Each row comes from the steps of one path. Every step used is in the known rows, and no mark comes twice. Write the path behind each row, first mark first.
Known rows:
e/m/z/c/a/r: [ 78  10 -54 -17  37  85  17  -4   9  54 -23  34 -23  67  28 -33  -7  20
 -15 -24]
z/c/a: [ 22  -1  -9 -16  -7  78  11 -15   3  26 -13   6 -27  66   0   9  -2  39
  31  10]
a/r/c/m/z: [ 58 -18 -46  -6  62  12  15  13  -2  31 -56  14  -2  52  30  29  13   0
 -31   9]
r/c/a: [ 21 -17  -9 -22   0  70   4  -1  -1   6  -7   5  -4  72   8   6  -4  35
  25  10]
r/c/m: [ 30 -21   8   5  18   0   2   0   3   4 -44   4   3  49  13  32  12  19
  17  26]
r/c/m/z: [ 45 -24 -37  -4  34  -1   6  11   3  33 -54   0   1  44  31  17  12  16
  15  12]
v/m/z/c/a/r: [ 66   2 -67 -17  37  89   9  -4  11  47 -23  18 -23  61  48 -26  -1  23
 -13  27]
e/m/z: [ 47   5 -38  -1  16  -2   1   8  11  23  -8  13   1 -10  30 -55  -5  -2
   0 -31]
z/c/e: [ 21   4  -3  19  46  45  13  -7  -8  10   1  12 -29  49   9   9  16  31
  27  14]
m/z/c: [ 21   6 -45  -4  12  31  19   7  -1  51 -15  -8 -26  48  22  -3  15  14
   6  -5]
c/m/r: [  3 -18 -19  -4  33 -20 -12   3  16  17 -51  10   2  -8  38   1  -8  -2
  11   4]
m/z: [ 18  -6 -47 -12  13   1   3   9   2  28  -6  -6  -4  -3  17 -18   3  -2
  -5 -13]
c/m: [ 28 -16   6   3  22 -25  -8  -6   4  -2 -47   8   5  -8   5  25  -3   5
  16  20]
v/m: [ 13   1  -8   8   1   0 -16  -6  14  -5   1   3   8 -10  33 -32  -1   4
   2  35]
a/r/c/e/m/z: [ 83  -2 -47  15  93  49  16  13  -4  12  -4  42  -9  58  43 -35  16  12
 -29 -28]
e/m: [ 31   8   8   9   1  -3  -3  -1  11  -5   1  21   7  -4  12 -37  -6   1
   4 -17]
a/r: [ 12   7  -7  -1  28  14   9   1  -4   2  -4  14   1   8  -4  13   5 -15
 -43  -4]
a/m/r: [-15  -4 -21  -2  31  -3 -13   8  17  11  -8  32   4  -9   0 -36  -8 -13
  -4 -40]
a/r/c/e: [ 33  -7  -7  15  79  52  16   2 -15  -8   3  29  -7  63  13  21  21  15
 -27   5]
l/m/r: [ -6   8 -12   2 -19   0  -9   8  18   7   7   7  10  -9  28 -44  -4  15
  -5 -37]
v/m/r: [ -9  -4 -25   1  10   2 -16   9  20  15  -8   4   4 -11  68 -54  -4  -3
  -3  21]
a/r/c/e/m: [ 64   4   1  23  79  47  15   4  -3 -11   1  48  -2  59  21 -20  11  16
 -28 -12]

Write each row's path:
[ 45  -4 -49  11  78  40   6   0   3  26  -6  40 -30  42  -9 -18  14  20
  22 -29] -> a/m/z/c/e
[ 15  -6 -18 -21 -19  71  -4   7  18  17   1  13   3  62  33 -39  -8  51
  20 -32] -> l/m/r/c/a
[ 70 -11 -39  14  64  35   7   9   3  14  -4  32  -8  46  44 -47   8  29
  16 -21] -> r/c/e/m/z
[ 28  -1 -18  19  66  18 -10   5  14   0  -3  36  -7  -2  51 -62  -9  10
  14 -28] -> c/e/m/r
[ 54  -1 -56  13  60  45   3  -2   9  29  -8  12 -26  41  61 -39  19  33
  24  29] -> v/m/z/c/e
[ 24 -17  -2 -19  18  65  -3  -4   9  -3 -10  34  -2  61 -30  -9 -10  30
  29 -14] -> r/c/a/m
[ 53  17 -37   7  10  26  15   1   8  44 -15  12 -20  41  30 -42  10  14
   7 -23] -> e/m/z/c
[ 39  18 -34   2 -23  26  13   3   7  41   3  -1 -16  37  13 -27  14  35
   8 -33] -> l/m/z/c
[  2  -3 -28 -19  26  76   1  -5  19  34 -19  41 -21  57  -2 -24 -11  24
  31 -28] -> z/c/a/m/r
[ 32   6 -15 -18  21  89  22 -11  -5  25 -13  17 -25  75   0  22   2  21
 -15   7] -> z/c/a/r
[ 40  -2 -53   7  60  47  15   1  -4  38  -6   9 -36  49  26  -9  17  29
  21  -1] -> m/z/c/e
[ 53  -4   6  24  52  36   2  -1   1 -14   4  35  -2  51  25 -36   8  32
  19  -7] -> r/c/e/m
[ 25  -7  -6 -15  14  72   4 -16  13  18 -14  36 -22  56 -34  -3 -11  30
  34 -15] -> z/c/a/m
[-15  -6 -19  -2  11  26   9  15   4  25 -10  -1   3  56  44 -14  14   7
  -3  -5] -> m/r/c
[ 29 -10   5  10  15   4   6 -10   4  24 -49   7 -16  42   7  37   9  21
  26  28] -> z/c/m
[ 66  -5 -45  11  66  14  -7   5   5   6  -1  33 -10 -11  34 -58   0  12
  15 -28] -> c/e/m/z
[  2 -15 -31 -26  31  44 -17   2  21  11 -15  40  -2   8  -2 -39 -25   7
  20 -36] -> c/a/m/r
[ -2  -4 -23   1  11  28  -7  10  18  20  -8   2   8  45  76 -46   8  12
  -2  27] -> v/m/r/c
[ 41 -22 -41  -7  37 -25  -6   8   4  25 -52   0  -1 -11  22   9   0   0
  11   5] -> c/m/z
[  9 -20 -20  13  82  38  -4   7   9   1  -3  47  -3  48  12 -32   8  14
  16 -28] -> a/m/r/c/e
[ 53  12   2  27  46  44  12 -11   0   6  -2  33 -25  46  18 -31   7  36
  26  -7] -> z/c/e/m
[ 42 -24 -49 -33  32  66   0   4   9  24 -16  32  -4  60  -9 -25  -9  26
  24 -28] -> r/c/a/m/z
